Known rows, with every way that one mark hangs from another
(j_335 j_229): [-0.39  1.76  0.95 -0.31  1.00  1.24  0.91 -0.16  1.92 -0.47 -0.43  0.53
  0.59 -1.55 -0.25  6.72  0.50  0.00  1.26 -0.93  2.06 -0.55  1.22 -2.32
  0.55 -1.16 -0.68 -0.06 -2.21 -1.88 -0.79  0.24  2.09]
(j_997 (j_229 j_591)): [-0.06  1.93  1.80 -0.78  1.02  0.18  1.16 -0.25  2.08 -0.95 -1.19 -2.39
  1.35 -0.13  0.55  4.42 -0.55  0.42  1.29 -0.58  2.97  1.89  0.70 -1.52
  0.98 -0.82 -2.85 -0.05 -0.97 -1.94 -1.67  0.34  2.10]
(j_203 (j_753 j_838 j_991)): [-0.78  2.90  0.21 -0.88  0.76  1.96  2.14 -1.01  0.04 -0.55  1.15  3.42
 -0.26 -3.11  1.14  1.27 -1.53  0.66  0.66  0.72 -1.11  0.26  0.11 -1.22
  0.43 -0.19  1.25  2.02  0.66 -0.19 -1.24  0.15  2.26]
(j_335 j_229 (j_991 j_591 j_753 j_997)): [-0.76  2.21  0.27 -0.68  1.58  0.58  1.43  1.70  3.45 -0.44 -1.63 -1.73
 -0.11 -0.43 -0.88  2.00  1.18 -0.73 -1.89 -1.23  0.73 -0.98  2.73 -1.96
  0.84  0.31 -0.74  0.30 -2.09 -2.24 -1.14 -0.56 -1.91]
(j_991 j_591 (j_753 j_203 j_838) j_997): [-1.01  1.59 -1.53 -2.81  2.16  2.61  2.47  0.40  0.27 -0.56 -0.35  0.84
  0.38 -1.43  1.55 -3.22  0.59 -1.10 -2.92 -1.71 -1.18 -0.23  1.39  0.29
 -1.53  1.29  1.66  0.39  3.41 -1.36 -2.81 -0.99 -0.09]
(j_203 j_753): [-0.19  2.63  0.62 -0.24  0.90  2.40  0.45 -1.16  0.88 -0.37  0.51  2.85
  0.11 -2.63  0.15  3.58 -1.43 -0.03  0.69 -0.15  0.18  0.20  0.65 -1.57
 -0.60 -0.93  0.10  2.10 -0.90 -0.75 -1.00  0.37  1.88]
(j_229 j_591): [-0.03  2.32  1.13 -0.28  1.18  1.17  1.47 -0.04  1.69 -0.03 -1.21 -2.09
  0.96 -1.60  0.66  5.53 -0.79  0.70  1.16 -1.01  1.86  1.36  0.79 -1.98
 -0.32 -1.31 -2.06  0.66 -0.45 -1.82 -1.12  0.56  2.99]
(j_991 j_591 j_753 j_997): [-0.35  1.88 -0.42 -1.27  1.95  0.99  0.48  0.90  2.09 -0.15 -1.15 -0.09
  0.99 -1.48 -1.11  3.79  0.34  0.18 -2.29 -1.87 -0.80  0.05  1.16 -1.90
 -0.78  0.06 -1.13  1.30  0.99 -1.77 -1.29  0.30  0.43]
(j_257 j_991): [ 0.57  2.50  0.08 -0.24  1.33  1.57  0.58 -0.33  0.74  0.16 -0.10  1.59
  0.69 -1.19 -0.41  5.82 -0.44  0.88  0.85  0.12  0.16 -0.46  1.21 -2.18
 -1.74 -0.46 -0.19  2.41 -2.40  0.37  0.23  0.06  2.11]
(j_840 (j_753 j_203 j_838 (j_991 (j_591 j_229)))): [-2.20  2.43 -1.00 -2.67  0.38  1.17  3.91 -0.23 -0.64 -1.48 -0.56 -1.51
  0.13 -1.11  4.11 -0.44  0.57 -0.12 -0.80 -1.10  0.00 -0.69  0.17 -0.17
 -1.00  0.98  2.57  1.45  4.92 -0.75 -1.93  0.18  0.43]
(j_257 j_532 (j_991 j_753 j_997)): [ 0.01  2.45 -0.91  0.25  2.02  1.28 -0.01  0.08  1.49  0.39  0.14  1.28
  1.25  0.52 -0.68  6.29 -0.74  0.61 -1.47  0.66 -0.29 -1.17  1.85 -2.75
 -3.79 -0.31 -0.78  1.65 -2.30  2.15  0.59  0.25  1.67]
(j_840 (j_753 j_991)): [-0.50  2.88 -0.02 -0.34  0.55  1.10  1.55 -0.69  0.50 -0.44 -0.59 -0.20
  0.44 -2.05  1.55  7.36 -0.19  1.51  0.98 -0.91 -0.26 -0.28 -0.11 -2.62
 -2.20 -0.45  0.59  1.76  1.48 -0.13  0.09  1.00  1.56]
(j_753 j_203): [-0.12  1.67  0.03 -1.23  1.26  2.33  1.25 -0.69 -0.23 -0.38 -0.14  1.04
  0.56 -1.64  1.65  3.88 -0.09 -0.34  0.73 -0.93  0.40  0.09  0.37 -1.12
 -2.10 -0.21  0.74 -0.03  0.12 -0.47 -1.00 -0.34  2.06]
(j_335 (j_991 (j_591 j_229) j_753 j_997)): [-1.12  2.47  0.09 -0.82  1.17 -0.03  0.76  1.44  1.98 -0.77 -1.94 -1.95
  0.25 -0.39  0.19  2.64  0.73 -0.09 -2.02 -0.66  0.09 -0.61  1.84 -1.91
  0.08  0.39 -0.55  1.30 -0.50 -1.49 -0.35  0.05 -0.75]
(j_753 j_203 j_838 (j_991 j_591)): [-1.05  1.72 -0.51 -2.57  1.33  1.43  3.42  0.11 -0.15 -0.38  0.05 -0.37
  0.24 -2.00  1.65 -0.28 -0.25 -0.02 -0.56 -0.91 -1.11  0.36 -0.24 -0.30
 -0.19  0.90  0.84  0.73  2.16 -0.55 -2.20 -0.76  1.41]
(j_840 (j_753 j_838)): [-0.98  2.47 -0.93 -1.05  1.09  3.14  2.09 -1.29 -0.44 -0.26  0.07  0.53
  0.05 -2.10  2.98  2.47  0.24 -0.37  0.17 -1.37  0.47 -0.75  0.82 -0.61
 -2.84 -0.43  3.35  1.80  2.44 -0.48 -1.39  0.49  1.46]
(j_203 (j_753 j_838)): [-0.69  2.52 -0.02 -0.84  1.09  3.24  1.48 -1.41  0.00 -0.40  1.19  3.65
 -0.32 -3.21  1.42  0.18 -1.27 -0.65  0.33  0.09 -0.17  0.02  0.83 -0.38
 -0.49 -0.53  1.95  2.00  0.61 -0.57 -1.80  0.00  2.02]
(j_991 j_591 (j_753 j_203 j_838) (j_997 j_229)): [-1.04  1.10 -0.87 -3.33  1.95  1.68  2.28  0.24  0.46 -1.41 -0.38  0.42
  0.83  0.03  1.37 -4.12  1.00 -1.43 -2.60 -1.25 -0.10  0.33  1.49  0.81
  0.07  1.76  0.98 -0.18  2.98 -1.67 -3.32 -1.17 -0.84]
(j_840 (j_753 j_203 j_838 (j_991 j_591 (j_997 j_229)))): [-1.75  1.64 -0.44 -3.49  1.21  0.54  4.35  0.03  0.53 -1.27 -0.54 -1.49
  0.96 -0.19  2.46 -4.82  0.37 -0.59 -1.98 -1.53 -0.28  0.22 -0.24  0.90
  0.35  2.03  2.44  0.73  3.71 -0.54 -3.22 -1.37 -2.33]
(j_335 j_229 (j_991 j_753)): [-0.32  2.50  0.15  0.48  0.95  1.84  0.34  0.37  1.85 -1.03 -0.88  0.10
 -0.79 -0.65  0.69  6.11  1.25 -0.17  0.80  0.07  1.68 -1.13  2.92 -2.86
 -0.92 -0.67 -0.48 -0.30 -2.27 -1.64 -0.08  0.29  0.82]
(j_840 (j_753 j_203 j_838 (j_991 j_997))): [-1.38  2.19 -1.02 -2.49  1.14  1.97  4.14 -0.57 -0.65 -0.66 -0.22  0.70
  0.64 -1.37  3.70 -1.71  0.08 -0.04 -0.99 -1.28 -1.16 -0.69 -0.28  0.02
 -1.83  1.25  4.06  0.94  3.41  0.22 -1.82 -1.04 -0.44]

Rows
[-0.69  1.95 -0.32 -2.01  1.09  1.82  2.98 -0.70 -1.09 -0.61  0.41  1.53
  0.24 -2.00  2.62  1.44 -0.19  0.25  0.69 -0.19 -0.97  0.15 -0.16 -0.75
 -1.07  0.49  1.61  0.01  1.66 -0.06 -1.20 -0.69  2.51] | (j_753 j_203 j_838 j_991)
[-1.77  1.61 -1.22 -2.86  1.52  1.51  2.46  0.56  0.00 -1.31 -0.74  0.50
  0.60 -0.60  2.39 -2.32  1.07 -1.14 -2.66 -1.32 -0.39 -0.62  1.48  0.14
 -0.46  1.21  1.54  0.41  3.79 -1.81 -2.50 -0.56  0.57] | (j_991 (j_591 j_229) (j_753 j_203 j_838) j_997)
[-0.50  2.07  0.78 -1.51  1.43 -0.78  2.02  1.07  2.47  0.40 -1.06 -1.12
  1.47 -1.97 -1.48  3.68 -0.54  1.20 -1.33 -1.59 -1.22  0.65 -0.71 -2.04
  1.44  0.27 -1.65  1.30 -0.64 -0.93 -0.87 -0.27  0.23] | (j_753 (j_991 j_591 j_997))
[-0.75  2.44  0.48 -1.23  1.59  0.93  2.30  0.41  1.70 -1.13 -1.46 -2.03
  0.34  0.67  1.87 -2.11  0.27 -0.53 -0.81  0.12  1.67  0.93  2.26 -0.38
  0.73  0.66 -0.13 -0.44 -0.20 -1.62 -2.19 -0.90 -0.60] | (j_335 (j_991 (j_753 j_838) (j_997 (j_229 j_591))))
[-0.42  1.58  0.18 -1.69  1.77  0.01  0.15  0.74  2.40 -0.96 -1.11 -0.47
  1.38 -0.09 -1.19  2.16  0.66  0.04 -2.01 -1.43  0.37  0.64  1.11 -1.34
  0.53  0.55 -1.94  0.53  0.73 -1.97 -1.85  0.06 -0.48] | (j_991 j_591 j_753 (j_997 j_229))
[-0.92  1.48 -0.41 -2.38  1.91  0.82  1.28  0.39  1.46 -0.90 -0.52  0.37
  0.94 -0.55  0.02 -1.53  0.87 -0.70 -2.37 -1.23  0.11  0.47  1.37 -0.23
  0.73  0.96 -0.15  0.58  1.84 -1.86 -2.75 -0.30 -0.47] | (j_991 j_591 (j_753 j_838) (j_997 j_229))
[-1.26  1.12  0.34 -3.56  1.55 -0.27  3.79  0.50  0.91 -1.00 -0.33 -0.46
  1.33 -0.47  1.06 -4.19  0.08 -0.38 -1.73 -0.93 -0.45  0.88 -0.52  0.53
  2.24  1.91  0.50 -0.26  1.50 -0.76 -2.93 -1.77 -1.00] | (j_753 j_203 j_838 (j_991 j_591 (j_997 j_229)))
[-0.67  2.06 -1.97 -1.35  2.28  2.92  2.04 -0.35 -0.43 -0.07  0.84  2.24
  0.73  0.78  1.85 -0.15 -0.55 -0.83 -2.11  0.85 -0.83 -1.48  1.96 -0.66
 -4.31  0.89  2.26  0.98  0.04  2.50 -0.98 -1.09  1.21] | (j_257 j_532 (j_991 (j_753 j_203 j_838) j_997))
[-1.42  2.03  0.22 -2.80  1.00  0.62  4.85 -0.27  0.57 -1.64 -1.10 -2.55
  1.19  0.51  4.01 -3.96  0.11 -0.23 -0.51 -0.88  1.33  1.03 -0.08  0.60
  0.47  1.39  1.65  0.03  3.62 -0.88 -3.07 -1.20 -0.97] | (j_840 (j_753 j_203 j_838 (j_991 (j_997 (j_229 j_591)))))
[-0.85  1.93  1.51 -1.98  1.23 -0.99  3.37  0.32  1.88 -0.86 -0.98 -1.95
  1.70 -0.38  0.86 -0.39 -0.55  0.85 -0.03 -0.11  1.17  1.82 -0.30 -0.79
  3.05  0.45 -1.47 -0.36  0.30 -1.27 -2.24 -0.79  0.99] | (j_753 j_838 (j_991 (j_997 (j_229 j_591))))
[-0.12  1.98  1.31 -0.56  1.78 -0.52  1.62  0.27  3.09  0.11 -0.80 -2.69
  2.32  2.19 -0.58  3.09 -1.69  0.33 -0.56  0.82  2.55  0.76  1.05 -1.60
  0.05 -0.29 -2.57  0.76 -3.91  1.57 -0.94 -0.59  0.66] | (j_257 j_532 (j_991 (j_997 (j_229 j_591))))
[-0.89  1.71 -1.67 -2.31  1.82  3.17  1.95 -0.12 -0.54 -0.86  0.07  0.97
 -0.29 -1.70  2.11 -0.74  0.55 -1.10 -1.61 -1.20 -0.64 -0.16  1.67 -0.09
 -2.50  0.75  1.23  0.49  3.51 -1.46 -2.51 -0.11  1.49] | (j_991 j_591 (j_753 j_203 j_838))
[-1.02  2.80 -0.69 -1.12  0.75  1.85  2.64 -0.94 -0.50 -0.41  0.06  0.43
  0.07 -2.16  2.70  3.84  0.07  0.80  0.51 -0.69 -0.47 -0.46  0.01 -1.50
 -1.95 -0.05  2.30  1.72  2.63 -0.03 -0.82  0.61  1.69] | (j_840 (j_753 j_838 j_991))
[-1.81  2.04 -1.00 -2.35  1.42  1.53  2.71  0.94  0.18 -1.17 -1.16 -0.74
 -0.34 -0.01  2.93 -3.75  1.06 -1.59 -2.61 -0.61 -0.38 -0.97  2.06  0.15
 -0.64  1.56  2.24  0.44  1.83 -1.12 -1.88 -1.20 -1.05] | (j_335 (j_991 (j_591 j_229) (j_753 j_203 j_838) j_997))
[-0.49  2.23 -2.15 -0.76  1.93  3.60  1.40 -0.92 -1.18 -0.30  1.29  2.23
 -0.03  0.46  2.50  2.44 -0.51 -0.53 -0.76  1.27 -0.15 -1.40  2.41 -1.02
 -5.50  0.31  1.61  0.88  0.53  2.66 -0.70 -0.30  2.68] | (j_257 j_532 (j_991 (j_753 j_203 j_838)))
[-1.28  2.05  0.98 -2.46  1.19 -0.05  2.87  0.12  2.04 -0.96  0.42  1.22
  0.89 -1.46 -0.58 -4.16 -1.25 -0.14 -1.75 -0.08 -0.84  1.02 -0.37  0.10
  3.61  1.20  0.14  1.91  0.66 -0.88 -2.89 -0.93 -1.28] | (j_203 (j_753 j_838 (j_991 j_591 (j_997 j_229))))
[-1.12  1.97 -0.18 -1.56  1.57  2.24  4.03  0.89  1.56 -1.34 -1.41 -2.08
 -0.43  0.35  3.24 -4.02  0.98 -1.78 -1.00 -0.42  2.01 -0.43  3.12 -0.16
  0.45  0.72  1.24 -1.41  0.14 -2.19 -2.69 -1.60 -0.73] | (j_335 (j_229 j_591) (j_991 (j_753 j_203 j_838) j_997))
[-1.87  1.59 -0.06 -3.11  1.02 -0.31  3.90  0.83  0.45 -0.94 -0.73 -0.52
  1.08 -1.10  1.95 -2.21  0.18 -0.08 -1.71 -0.95 -0.87  0.02 -0.47 -0.06
  1.77  1.36  1.25  0.55  2.17 -0.92 -1.99 -1.29  0.45] | (j_753 j_203 j_838 (j_991 (j_591 j_229) j_997))
[-0.56  1.75  1.47 -1.51  1.56 -0.37  1.49  0.95  2.82 -0.07 -1.43 -2.63
  1.00  0.00 -0.78  0.16 -0.07 -0.51 -1.49 -1.05  0.85  0.58  0.76 -0.66
  1.77  0.81 -0.86  0.73 -3.08 -0.82 -1.44 -1.25 -2.52] | (j_335 (j_991 j_591 (j_997 j_229)))
[-0.37  1.91 -0.29 -0.96  2.16 -0.13  0.12  0.75  2.74 -0.25 -0.28 -0.89
  1.62  1.81 -1.87  3.00 -0.41  0.11 -2.63  0.46  0.57 -0.33  1.81 -1.82
 -1.61  0.60 -2.31  1.62 -2.17  1.49 -0.96 -0.10 -0.45] | (j_257 j_532 (j_991 j_591 j_753 (j_997 j_229)))
[-0.48  2.61  2.25 -1.17  0.80 -0.88  2.38  0.10  2.93 -1.23 -0.72 -0.52
  1.49 -0.55 -0.16  0.08 -1.78  0.98  0.14  0.42  1.19  2.10 -0.32 -1.30
  3.57  0.19 -2.49  1.25 -0.78 -1.37 -2.11 -0.50  0.20] | (j_203 (j_753 (j_991 (j_997 (j_229 j_591)))))
[-0.25  2.01 -0.01 -0.69  2.19  0.38  1.38  0.81  2.85  1.32 -0.23 -1.31
  1.67  0.17 -1.97  3.69 -1.64 -0.01 -2.37 -0.46 -0.09 -0.66  0.74 -1.74
 -1.57 -0.12 -0.94  2.47 -3.61  2.06 -0.47 -0.52  0.18] | (j_257 j_532 (j_991 j_591 j_997))
[-0.79  2.00 -2.21 -1.47  2.21  3.13  1.85 -0.16 -0.18 -0.11  0.88  0.53
 -0.05  0.31  1.56  0.42 -0.62 -0.91 -2.16  0.53 -0.39 -1.08  2.48 -0.62
 -4.47  0.64  0.90  1.56  0.96  2.04 -1.59 -0.18  1.52] | (j_257 j_532 (j_991 j_591 (j_753 j_203 j_838)))
[-0.85  1.93 -1.12 -1.89  2.06  1.77  1.57  0.53  1.07 -0.16 -0.49  0.63
  0.58 -1.81  0.15 -0.16  0.47 -0.26 -2.76 -1.70 -1.03 -0.19  1.33 -0.74
 -0.43  0.47  0.76  1.34  2.19 -1.74 -2.13 -0.12  0.51] | (j_991 j_591 (j_753 j_838) j_997)
[-0.49  1.50 -0.86 -1.81  2.22  0.72  1.00  0.54  1.76 -0.64 -0.22 -0.62
  1.42  2.42 -0.36  0.18 -0.22 -0.66 -2.78  0.40  0.45 -0.43  1.85 -0.90
 -2.36  1.29 -1.19  0.78 -1.04  1.86 -1.61 -0.91 -0.92] | (j_257 j_532 (j_991 j_591 (j_753 j_203) (j_997 j_229)))
[-0.22  1.88 -0.16 -1.10  1.96  0.69  1.65  0.23  1.86 -0.95 -0.77 -1.75
  1.67  2.95  1.08  0.67 -0.69 -0.29 -1.32  1.18  2.10  0.43  2.10 -1.12
 -2.11  0.65 -1.97 -0.16 -1.02  1.30 -1.53 -0.79  0.55] | (j_257 j_532 (j_991 (j_753 j_203) (j_997 (j_229 j_591))))
[-0.41  2.05  0.46 -1.22  1.65  0.11  0.52  1.09  2.41 -0.75 -1.51 -1.73
  0.48  0.28 -0.57  0.93  0.64 -0.54 -2.03 -0.76  0.38  0.34  1.88 -1.32
  0.46  0.97 -1.27  0.35 -1.37 -1.40 -1.35 -0.57 -2.11] | (j_335 (j_991 j_591 j_753 (j_997 j_229)))
[-0.17  2.18 -0.10 -0.17  1.80  1.08  0.73  0.22  2.01  1.04  0.16 -1.45
  1.04 -0.18 -1.37  6.09 -1.62  0.35 -1.02  0.10  0.64 -0.51  1.17 -2.10
 -2.63 -0.70 -1.49  2.64 -2.98  2.06 -0.15  0.26  1.52] | (j_257 j_532 (j_991 j_591))
[-0.48  1.26  1.20 -2.06  1.64 -0.52  1.08  0.67  2.80 -0.26 -1.17 -1.09
  1.89 -0.47 -1.53  1.36 -0.07 -0.33 -1.48 -1.85  0.85  0.93  0.10 -0.79
  1.96  0.42 -1.34  0.88 -1.12 -1.44 -2.07 -0.60 -0.84] | (j_991 j_591 (j_997 j_229))
[-0.64  1.70  0.01 -2.12  1.76  0.87  1.55  0.95  1.57 -1.23 -1.34 -1.53
  0.28  0.88  0.94 -2.31  0.89 -1.13 -2.15 -0.88  0.30  0.24  1.86 -0.33
 -0.46  1.71 -0.17 -0.26 -0.19 -1.12 -2.03 -1.50 -2.60] | (j_335 (j_991 j_591 (j_753 j_203) (j_997 j_229)))
[-0.68  2.11  1.09 -0.39  1.13  0.84  1.84  1.06  2.98 -0.01 -1.22 -2.67
 -0.28 -1.13 -0.69  3.39  0.46 -0.69 -0.18 -1.11  1.72 -0.49  2.00 -1.72
  1.20 -0.48 -0.72  0.42 -3.42 -1.73 -1.02 -0.34 -0.76] | (j_335 j_229 (j_991 j_591))
[-0.47  2.10  0.79 -0.97  1.66  0.54  1.85  1.14  2.51  0.75 -1.51 -2.23
  0.54 -1.51 -0.85  1.49 -0.41 -0.43 -1.66 -1.60 -0.30  0.00  0.74 -1.24
  0.46  0.27  0.02  1.28 -2.78 -0.64 -0.91 -0.98 -1.53] | (j_335 (j_991 j_591 j_997))
[-0.46  2.35  0.35 -0.36  1.07  2.10  2.34  0.68  1.72 -1.54 -1.64 -2.74
 -0.75  0.50  2.47  2.05  0.91 -0.82  0.78 -0.08  2.89 -0.07  3.29 -1.63
 -0.93 -0.17 -0.94 -1.24 -0.60 -2.46 -1.40 -0.44  0.67] | (j_335 (j_229 j_591) (j_991 (j_753 j_203)))
[-0.44  1.40  1.05 -2.22  1.17 -0.55  2.27  0.01  0.82 -1.17 -0.56  0.44
  1.72  0.02  0.78  1.26 -0.01  0.50 -0.04 -0.30  0.08  0.87 -0.84 -1.02
  1.06  1.23 -0.54 -0.65 -0.29 -0.26 -1.21 -1.36  0.01] | (j_753 j_203 (j_991 (j_997 j_229)))
[-0.11  2.47 -1.16  0.13  1.96  1.55 -0.21  0.29  1.69  0.44  0.09 -0.67
  0.55  0.14 -1.13  6.84 -0.72  0.49 -1.55  0.45  0.06 -0.76  2.20 -2.77
 -3.91 -0.53 -2.19  2.33 -1.35  1.60 -0.06  0.98  1.97] | (j_257 j_532 (j_991 j_591 j_753))
